Each row was made from one small tree. Brackets hold a mark, then the marks that hang from it, in the order of their numbers. Every link used is in the known rows. Write each row's tree.
Known rows:
(J951 (J223 J167 J291 J453 J692)): 2.686; -1.931; -0.490; 0.518; 4.370; 3.872; 2.406; 0.065; 2.459; 0.458; -0.458; -2.750; 0.653; 5.328; 0.866; 0.503; 0.741
(J283 (J223 J453) J510): -1.605; 1.145; 3.113; 2.806; 2.968; 0.685; 2.147; 1.610; 2.084; -1.404; -0.175; 1.143; 0.458; -0.237; -0.981; -0.610; -0.088
(J167 (J223 J291 J453 J692)): 1.398; -0.700; -0.748; 0.193; 4.027; 2.792; 1.002; -0.655; 2.459; 1.601; -0.243; -0.722; 3.257; 5.844; 1.312; 1.969; 1.628
(J951 (J223 J167 J283 J291)): 0.536; -1.374; 0.459; 0.311; 5.245; 1.855; 2.587; 2.216; 2.164; 0.929; 1.258; -0.848; -0.090; 2.825; 1.430; -0.259; -1.105
(J223 J283 (J453 J689)): -1.392; -0.701; 1.378; 2.282; 1.657; 0.902; 1.846; 1.125; -0.082; 0.893; -0.632; -0.763; 0.575; 1.719; -0.985; 0.514; -2.001
(J283 (J223 J167 J291)): -0.345; 1.454; 2.691; 0.240; 3.323; 1.054; 1.247; 2.833; 1.626; -1.312; 0.594; 0.470; 0.588; 1.031; 2.085; 0.233; 0.298
(J689 J283): -0.690; -0.998; 1.639; 1.622; 0.315; 0.122; -2.005; 0.835; 0.379; -0.905; -1.779; -1.152; -1.056; -0.941; 0.584; 0.809; -0.726
(J167 J223 J510): -1.782; 2.338; -0.101; 1.176; 5.093; 0.138; -0.393; 2.151; 1.268; 0.668; 0.666; -0.088; 1.091; 0.486; -0.253; 0.098; 0.119
(J689 (J283 J223)): -1.134; 0.309; 2.880; 2.528; 0.764; -0.277; -1.565; 2.353; 0.722; -1.518; -1.209; 1.349; -0.561; -1.926; 0.576; 0.778; -0.112
(J223 J692): 0.141; -0.842; -0.389; 0.309; 0.720; 1.105; -0.908; -0.263; 1.132; -0.056; -1.165; -1.509; 0.967; 1.802; 1.185; 1.232; -0.634
(J951 (J223 J167 (J283 J510) J291 J692)): 1.761; -1.426; 1.982; 0.955; 5.479; 2.096; 3.283; 2.094; 3.271; 0.275; 0.000; -0.034; 1.274; 4.976; 1.122; 0.117; -0.347
(J689 (J283 (J223 J453) J510)): -0.946; 0.374; 4.543; 3.924; 2.120; 0.748; 0.922; 2.055; 1.682; -2.104; -1.686; 1.370; -0.213; -0.813; -1.150; -0.100; 0.370
(J453 (J223 J692) J689): 1.268; 1.030; 1.933; 0.305; 0.281; -1.916; -1.881; -0.089; -0.024; 0.112; -0.786; -1.161; 0.494; 2.074; 0.177; 1.208; -1.529
(J167 (J223 (J283 J689) J291 J453 J692) J510): 0.083; -0.273; 0.355; 1.525; 6.560; 1.958; 1.562; 1.828; 3.335; 1.707; -0.117; 0.637; 5.472; 7.478; -0.152; 1.778; 1.285
(J951 (J223 J453)): -0.320; -1.754; -1.315; 1.993; 3.157; 1.399; 0.970; -0.234; 1.349; 0.694; 0.223; -2.203; -1.297; 0.611; -0.950; -0.283; -0.749
(J689 (J283 (J223 J291 J453 J692) J510)): 1.045; -0.581; 4.470; 2.926; 2.051; 1.504; 0.936; 0.868; 2.395; -1.594; -2.006; 1.578; 2.257; 3.310; 0.760; 1.771; 1.935
(J283 J223 J689): -2.337; 0.516; 2.520; 2.232; 1.783; -2.037; -1.751; 2.877; 1.513; -1.720; -0.341; 1.179; 0.736; -0.845; 0.022; 1.114; -0.544
(J223 J167 J283 J453): -0.014; -0.713; 0.800; 0.664; 3.813; 4.594; 4.005; 1.596; 1.927; 0.544; -0.444; -1.824; 0.375; 2.316; -0.184; -1.700; -1.558
(J167 (J223 J692) J510): -0.341; 1.700; -0.691; 0.943; 4.579; 1.232; -0.452; 1.492; 1.673; 0.911; -0.287; -0.024; 2.463; 2.630; 0.156; 0.956; 0.668

Write each row's tree:
-0.544; -1.981; 0.821; 1.205; 1.729; 0.200; -0.640; 1.355; 2.142; 0.152; -1.441; -0.196; 2.533; 3.381; 0.426; 1.533; -1.242 -> (J223 (J283 J689) J692)
2.238; -2.015; 1.500; 1.466; 6.117; 3.931; 4.994; 1.217; 3.618; 0.585; -0.232; -0.729; 1.723; 6.241; 0.086; -0.408; 0.115 -> (J951 (J223 J167 (J283 J510) J291 J453 J692))
-0.430; 2.461; 2.388; 1.325; 5.388; 2.947; 3.288; 2.923; 1.781; -1.021; 0.476; -0.193; 1.693; 2.337; 0.360; -0.706; 1.167 -> (J283 (J223 (J167 J510) J291 J453))
-0.844; -0.159; 4.933; 4.047; 0.672; -0.615; -0.262; 1.426; -0.188; -1.723; -2.749; -0.643; -1.059; 0.140; -1.877; 1.022; -0.782 -> (J223 (J453 (J689 (J283 J510))))
0.470; 1.709; 3.422; -0.334; 5.859; -0.456; 1.113; 3.273; 2.699; -0.280; 0.849; -0.918; 2.199; 4.028; 0.360; -1.066; -0.902 -> (J453 (J223 (J167 J510) (J283 J689) J291))
-0.225; -1.578; 3.066; 1.344; 3.053; -0.841; 0.222; 1.462; 3.171; -0.696; -0.964; 0.689; 3.690; 5.284; 1.049; 2.020; -0.213 -> (J223 (J283 J510 J689) J291 J692)
0.314; -2.164; 2.762; 1.818; 3.499; 1.125; 1.925; 0.600; 3.492; -0.220; -1.303; -0.007; 4.048; 6.554; 0.055; 1.592; 0.210 -> (J223 (J283 J510 J689) J291 J453 J692)
-1.522; 3.484; 3.658; 3.065; 3.915; 1.341; 2.484; 4.252; -0.109; -1.521; -0.594; 0.191; 0.308; 0.272; -1.801; -0.523; -0.226 -> (J283 (J223 (J167 J510) (J453 J689)))
1.366; -0.423; -0.199; 0.658; 6.283; 2.876; 2.774; 2.496; 2.375; 1.065; 0.431; -0.718; 1.921; 5.109; 1.128; 0.102; -0.002 -> (J951 (J223 (J167 J510) J283 J291 J692))
0.395; 0.271; 2.864; 1.890; 2.953; 1.406; 2.118; 0.415; 2.900; -0.957; -0.551; 1.234; 2.940; 3.952; 0.895; 1.263; 1.495 -> (J283 (J223 J291 J453 J692) J510)
1.170; -0.677; 2.316; 1.309; 4.177; 4.770; 4.710; 1.438; 3.002; -0.212; -1.546; -0.942; 1.768; 4.414; -0.495; -1.288; -0.843 -> (J223 J167 (J283 J510) J453 J692)
-0.275; 2.225; 4.249; 1.858; 3.931; 1.201; 0.296; 4.219; 1.068; -2.119; -0.737; 0.765; 0.693; 0.554; 1.190; 0.282; 1.162 -> (J689 (J283 (J223 (J167 J510) J291)))
0.788; 1.271; 6.478; 1.743; 1.081; -3.906; -2.063; 1.157; 0.332; -1.599; -1.003; -0.021; -0.484; 1.248; 0.120; 1.254; -0.725 -> (J453 (J223 J291) (J689 (J283 J510)))
1.315; 2.083; 3.877; -0.676; 2.326; -1.414; -0.196; 1.603; 0.265; -0.592; 0.362; -1.853; -0.416; 2.327; 0.982; 0.141; -1.307 -> (J453 (J223 J167 J291) J689)
-2.029; 1.014; 4.949; 2.408; 3.105; -3.128; -0.852; 2.894; 2.634; -2.460; 0.056; 2.146; 1.771; 1.102; 0.628; 1.668; 0.501 -> (J283 (J223 J291) J510 J689)
1.146; 0.179; 3.359; 1.706; 1.628; 2.429; -0.198; 3.106; 1.336; -1.921; -2.456; 0.770; 0.262; 0.750; 1.060; 0.612; 0.452 -> (J689 (J283 (J223 J167 J692)))
0.526; 2.899; 3.827; -0.053; 4.802; -0.525; 1.856; 3.125; 0.512; 0.369; 1.044; -0.636; 1.191; 3.335; 0.264; -0.761; -1.532 -> (J453 (J223 (J167 J510) J283 J291) J689)
2.384; 0.055; 0.791; -1.495; 1.629; -0.342; -0.987; -1.333; 1.954; 0.479; 0.278; -1.608; 1.884; 4.070; 2.284; 0.926; -0.062 -> (J453 (J223 J291 J692))
0.929; 1.808; 1.817; 1.052; 4.875; 3.959; 3.197; 2.225; 2.230; -0.820; -0.434; -0.124; 3.044; 4.570; 0.852; 0.155; 1.904 -> (J283 (J223 (J167 J510) J291 J453 J692))
-0.754; 0.522; 3.260; 1.022; 4.025; 1.759; 3.198; 2.885; 2.205; -0.867; -0.443; -0.246; 0.097; 1.002; 0.013; -1.688; -1.838 -> (J223 J167 (J283 J510))
-1.622; -0.996; 3.730; 1.545; 3.554; -1.868; 0.268; 2.179; 2.800; -0.815; -0.088; 0.656; 2.263; 3.107; 0.656; 1.175; -0.826 -> (J223 (J283 J510 J689) J291)
0.742; -2.335; 0.137; 2.710; 4.419; 2.428; 3.335; 0.249; 3.026; 1.111; -0.442; -0.197; 1.108; 3.715; -1.177; -0.210; -0.724 -> (J951 (J223 (J283 J510) J453 J692))
0.816; -0.950; 1.224; 1.160; 0.646; 0.893; 0.217; -0.632; 0.206; 0.355; -1.434; -1.747; 1.979; 4.975; 0.881; 2.796; 0.126 -> (J223 J291 (J453 J689) J692)
-0.381; 0.262; 0.722; 1.066; 6.083; 0.120; -0.178; 2.632; 2.973; 1.341; 0.078; 1.345; 5.145; 6.309; 0.791; 2.230; 0.914 -> (J167 (J223 (J283 J689) J291 J692) J510)
1.327; -0.344; 3.078; 0.115; 4.123; 2.550; 3.171; 1.852; 3.032; -0.364; -0.738; -0.101; 2.445; 5.229; 1.797; 0.150; -0.390 -> (J223 J167 (J283 J510) J291 J692)
